Every row comes from one small tree of marks. The marks that hang from a mark follow it in brackets, in the order of their numbers. Every link used is in the known rows. Which tree was each row made from?
Known rows
k829{k351}: -2.273 -1.930  0.192  4.337 -1.120  0.214  1.957 -1.188 -1.446  1.946  4.408 -1.313 -1.529 -0.304 -2.980 -2.286 -0.209 -1.766 -2.596 -1.655  4.272 -1.367 -4.804 -3.886
k424{k74 k263 k355 k829{k351}}:  0.587 -2.161 -0.202  4.484 -0.529 -1.958  3.449 -1.978  1.366  0.782  6.437  2.882 -0.509 -1.375 -7.671 -2.936  0.882 -3.583 -6.057 -2.410  2.757 -1.820 -5.050 -1.707
k829{k351{k263{k424{k74}}}}:  0.142 -2.696  2.415  2.508 -0.676  2.410 -0.690 -0.106 -3.065  0.627  5.181  0.200 -3.350 -1.892 -6.547 -2.084 -0.827 -2.055 -4.438 -4.130  1.548 -0.458 -4.594 -2.957
k355{k74{k263{k351 k424 k829}}}: -3.360 -4.815  5.449  5.409  1.492  2.143 -0.579 -1.176 -1.070  3.786  1.696 -0.486 -1.026 -2.180 -4.432  6.055  0.828 -2.854 -0.974 -0.812  2.073 -0.029 -1.714  0.064
k263{k424 k829}: -2.693 -3.799  4.716  4.473 -1.564  2.130  2.195  0.177  0.167  1.639  2.696  0.005 -1.824 -2.557 -3.627  0.090  0.461 -3.537 -1.835 -0.848  1.479 -0.578 -2.635  0.071
k263{k351 k355 k424{k829}}: -4.380 -5.033  2.550  3.338 -2.761  0.482  4.187  0.259 -1.530  4.780  1.303 -1.852  1.033 -4.024 -5.337  3.731  1.493 -1.734 -1.377 -0.280  1.319 -2.774 -2.381 -0.237
k829{k424}: -1.299 -2.145  1.787  4.320 -1.148  1.999  1.204  0.955 -2.633  1.608  2.786 -0.798 -3.021 -1.022 -3.620 -3.041 -0.037 -1.390 -2.842 -2.546  3.069  0.536 -3.504 -1.164
k829{k351{k263{k74} k424}}: -1.416 -4.938  1.531  5.759 -1.362  3.017 -0.766 -2.042 -3.129  1.439  4.782 -2.713 -4.111  0.245 -3.710 -1.844 -2.777 -2.044 -4.541 -5.266  3.894  1.343 -2.229 -3.615
k424{k263{k829}}: -1.762 -3.514  3.074  5.623  1.378  0.542  3.460 -0.828  1.734  0.879  3.059  1.062 -2.347 -0.956 -5.451 -2.720 -0.230 -4.034 -2.867 -2.202  2.588  0.057 -2.591  0.302
k355{k74{k263}}:  1.781 -0.798  3.114  3.891  1.443  1.555 -0.350 -0.443  0.521  0.851  2.816 -0.431 -2.054 -0.063 -2.287  2.075  0.200 -2.795 -0.959 -1.429  4.995 -1.672 -3.144 -1.624
k263{k74{k424} k351}: -2.752 -3.409  3.914  5.324 -2.394  0.617 -1.684 -1.001 -0.564  2.721  1.148 -1.133 -3.011 -3.044 -1.274  3.105 -0.209 -1.032 -1.462 -2.180  4.525 -0.482 -0.769 -2.846
k74{k424{k263{k355} k351{k829}}}: -3.272 -2.436  2.306  3.770 -3.509 -1.074  1.848  0.436 -0.441  3.900  2.450  0.356  1.042 -5.219 -7.824 -0.197  0.262 -2.831 -1.662 -3.215  2.007 -2.830 -1.861  0.467
k74{k424{k351{k263{k355}} k829}}: -1.751 -3.574  1.649  4.312 -4.104 -0.248  1.958  1.007  0.410  4.888  1.030 -1.135 -0.188 -4.444 -6.993  1.372  0.346 -1.626 -3.179 -4.048  1.590 -2.474 -1.691  0.084
k424{k263{k355{k74}} k351{k829}}: -1.640 -4.027  2.211  3.252 -0.825 -1.239  2.320 -1.449 -0.529  2.791  3.503 -1.407  0.218 -1.767 -7.051  0.332  1.037 -1.152 -3.378 -1.342  2.918 -3.389 -4.377 -0.455
k355{k74{k263{k829}}}:  0.435 -2.338  3.832  5.282  2.048  1.846  0.308 -1.717  2.134  1.912  2.540  0.135 -1.648 -0.256 -2.333  2.818  0.037 -3.538 -1.510 -1.132  4.221 -0.807 -2.280 -0.866
k424{k351 k355{k74}}: -0.169 -3.014  3.730  4.574 -3.279 -1.944  0.704 -1.045 -0.863  1.493  4.678 -0.532 -1.586 -0.618 -2.836  0.421  1.958 -0.922 -4.384  0.224  4.274 -2.653 -5.415  0.372
k424{k74 k351}: -0.136 -2.290  1.727  3.033 -2.001 -2.513  0.713 -0.291 -2.142  1.532  4.759 -0.407 -2.867 -1.917 -4.264  0.008  0.109 -1.325 -5.034  0.025  2.452 -2.381 -4.965 -1.490
k424{k74 k263 k351 k829}: -0.422 -3.586 -0.195  4.202  0.281 -3.335  3.105 -0.159  0.370  1.842  4.375  0.859 -1.682 -2.268 -9.062 -0.505  0.636 -2.000 -6.189 -0.783  0.745 -2.203 -4.733 -1.349
k263{k424{k74 k355}}:  1.977 -1.337  5.474  1.952 -3.695  0.670  0.694  0.820 -1.135 -0.800  5.244  2.463 -1.966 -3.193 -3.392 -0.564  1.053 -3.907 -3.286 -0.578  2.529 -1.906 -4.007  1.062
k351{k263 k424 k829}: -1.096 -4.126  1.181  3.850 -1.021  1.577  0.969 -0.761 -2.694  1.745  4.178 -3.982 -2.145  0.533 -7.982 -2.043 -2.949 -4.313 -1.986 -3.567  0.742 -1.113 -2.492 -1.109
k263{k355{k74}}:  0.895 -1.903  3.442  3.134 -0.964  1.169  1.403 -0.638  0.514  1.346  2.834 -1.045 -1.766 -0.743 -0.522  1.147  0.957 -0.704 -1.169 -1.556  5.539 -2.788 -3.697 -1.703
k263{k424}: -1.307 -2.301  3.979  3.135 -2.067  1.890  1.624  1.632 -1.367  0.627  3.004 -0.340 -2.039 -2.434 -3.735 -0.626  0.454 -2.691 -1.259 -0.899  2.312 -1.311 -3.544 -0.793
k829{k351{k263} k424}: -1.994 -3.218  0.362  4.839 -0.340  3.308  0.354 -0.425 -4.154  2.404  3.711 -1.557 -3.506 -0.060 -6.317 -5.329 -1.137 -1.017 -4.502 -5.719  2.763  1.942 -4.305 -2.538

Which tree is each row?
 0.832 -2.889 -0.642  2.674 -0.807  0.622  2.795 -2.125 -0.105  2.824  4.189 -0.602 -0.898 -1.387 -6.175 -1.045 -0.519 -1.775 -5.257 -3.852  2.789 -2.416 -3.946 -3.214 : k424{k74 k829{k351{k263{k355}}}}
-1.850 -4.547  3.558  5.906  0.454  0.731  0.246 -0.659 -2.861  1.763  3.493  0.884 -2.868 -0.336 -6.203 -1.710  1.733 -0.715 -3.976 -3.364  3.253  1.437 -3.751  1.152 : k829{k424{k263{k351} k355{k74}}}
 0.363 -1.095  3.486  5.671  0.980  1.054 -1.785  1.470  2.072  0.279  2.789  1.447 -3.330 -1.682 -4.815 -0.283  0.645 -1.486 -0.907 -4.619  4.364 -0.564 -2.681 -2.926 : k355{k74{k424{k263}}}
 1.367 -2.840  3.434  0.930 -0.893  1.996 -0.072 -0.381 -1.924  0.054  4.016 -1.111 -2.410 -1.655 -8.372 -1.064 -1.291 -3.639 -3.288 -2.285 -0.033 -2.293 -3.810 -1.208 : k351{k263{k424{k74}} k829}
-3.715 -4.774  1.905  6.811 -0.976  3.153  0.076 -3.169 -1.211  2.865  3.275 -0.789 -3.095 -1.151 -1.757 -2.099 -0.444 -0.932 -5.732 -2.921  4.238  2.535 -2.668 -3.248 : k263{k74 k829{k351 k424}}
-2.090 -2.198  3.067  2.986 -1.016  0.727  3.043 -0.886 -2.560  4.298  1.462 -0.826  0.486 -2.864 -2.655  3.163  0.040 -3.507  0.091 -1.295  4.150 -1.845 -0.880  1.451 : k74{k263{k351 k355}}
 0.546 -1.922  3.935  3.391 -2.681  1.363  3.483  0.955  0.972  1.745  2.844  1.779  1.489 -3.636 -5.689  1.653  1.525 -5.823 -1.907 -0.298  1.822 -2.184 -2.184  2.481 : k74{k263{k424{k355 k829}}}
-3.712 -6.576  1.793  5.485 -2.641  0.319  2.694 -1.913 -1.609  4.753  2.105 -3.635 -0.738 -2.392 -2.663  4.580 -0.652 -1.527 -2.899 -1.537  3.184 -1.259 -0.333 -1.677 : k263{k74 k351{k424{k829}} k355}
-1.978 -4.423  1.718  4.623 -1.687  1.370  0.727  0.801 -4.793  2.973  2.652 -1.940 -3.744 -1.264 -7.202 -3.677 -0.499 -0.663 -5.394 -3.893  1.126  1.205 -4.023  0.591 : k829{k424{k351{k263}}}
-0.569 -4.162  3.336  5.795 -0.079  1.710  0.715 -0.171 -0.868 -0.449  4.041 -0.369 -3.989 -0.969 -3.897 -1.485 -1.682 -3.175 -3.217 -3.761  3.715  1.068 -1.398 -1.146 : k351{k424{k263{k74}}}
 1.301 -1.337  3.326  3.813  1.215  0.672  0.818 -1.565  1.070  1.421  3.581  1.750 -1.889 -1.876 -3.169  1.614 -0.859 -5.090 -2.874 -1.041  2.919 -0.947 -1.598  0.015 : k424{k74{k263{k829}}}
 2.102 -3.039  3.621  2.742 -3.306 -1.688  0.822 -0.980 -2.350  0.757  5.310  0.780 -2.952 -1.514 -5.921 -2.299 -0.055 -2.840 -6.369 -1.928  2.102 -1.867 -4.651  2.195 : k424{k74 k351{k263} k355}
-0.396 -1.870  3.257  2.352 -1.966  2.546  4.176  1.351  0.505  3.206  1.425  0.660  1.828 -4.831 -4.921  3.237  1.095 -4.487 -0.541 -1.324  2.091 -2.738 -1.230  1.083 : k74{k263{k355 k424{k829}}}
 1.359 -2.163  5.312  5.335 -0.140  1.226  0.860 -2.237  2.441  1.393  3.592  1.817 -0.809 -0.602 -1.856  1.947  0.999 -4.930 -2.413 -0.943  4.752 -1.048 -2.415  1.813 : k424{k355{k74{k263{k829}}}}
 0.536 -0.593  4.226  4.061 -2.147  1.665 -1.294  1.055  1.453  2.036  2.013  0.078 -1.679 -2.956 -0.527  2.482  0.978 -0.735  0.342 -3.602  5.667 -2.412 -2.004 -2.497 : k263{k355{k74{k424}}}
-0.050 -1.405  1.710  3.563 -0.816  0.069 -0.718  0.808 -4.298  2.959  3.696  0.985 -2.408 -3.265 -5.813  0.344 -0.183 -2.157 -4.865 -2.211  1.728  0.395 -3.126  0.313 : k829{k424{k74{k263} k351}}
 0.210 -4.181  3.218  2.406 -2.211  4.390  0.840 -2.301 -1.913  1.883  1.477 -2.526 -2.297 -1.550 -4.394 -2.379 -1.183 -1.762 -4.221 -4.184  3.180 -0.030 -1.544 -0.169 : k351{k263{k74 k355} k829{k424}}
-1.077 -3.583  1.478  5.470 -3.518 -0.685  3.525  0.166 -0.015  2.060  4.950 -1.006 -0.267 -0.931 -4.915 -0.347 -0.071 -4.435 -2.954 -1.384  2.165 -1.765 -2.794  0.281 : k351{k424{k355 k829}}
 1.246 -2.429  4.537  4.587 -1.799  3.014 -2.072 -0.121  1.022  0.247  1.423 -0.428 -4.583 -2.232 -2.593 -0.458 -1.464 -2.154 -2.497 -4.917  4.386 -0.046 -0.809 -2.115 : k351{k263{k74{k424}}}
-2.873 -4.314  2.737  4.961 -3.356  0.241  0.994 -1.187  1.437  4.709  0.004 -1.365 -0.371 -4.673 -1.996  5.272  0.634 -1.020 -1.902 -1.963  4.144 -2.224  0.106 -2.366 : k263{k74{k424{k829}} k351 k355}
-2.122 -4.336  3.497  6.044 -4.216 -0.702  0.465 -1.687  1.783  3.307  1.750 -0.081 -0.716 -3.415 -2.828  3.665  1.140 -2.268 -3.060 -0.981  3.929 -1.727 -0.926 -0.953 : k263{k74{k424{k355 k829}} k351}
-4.506 -5.477  2.830  6.317  1.725 -0.541  3.291 -1.842 -0.480  3.008  2.364 -0.210 -1.998 -0.931 -6.324 -0.389 -0.200 -3.131 -2.779 -1.592  1.862  0.403 -2.157  0.506 : k424{k263{k351 k829}}
-0.990 -2.815  3.567  2.694 -2.854 -0.918 -0.112  1.340 -3.182  1.287  4.480  0.236 -2.559 -3.809 -5.268  1.084  0.744 -1.517 -4.374 -0.026  0.883 -1.947 -4.680 -0.833 : k263{k424{k74 k351}}
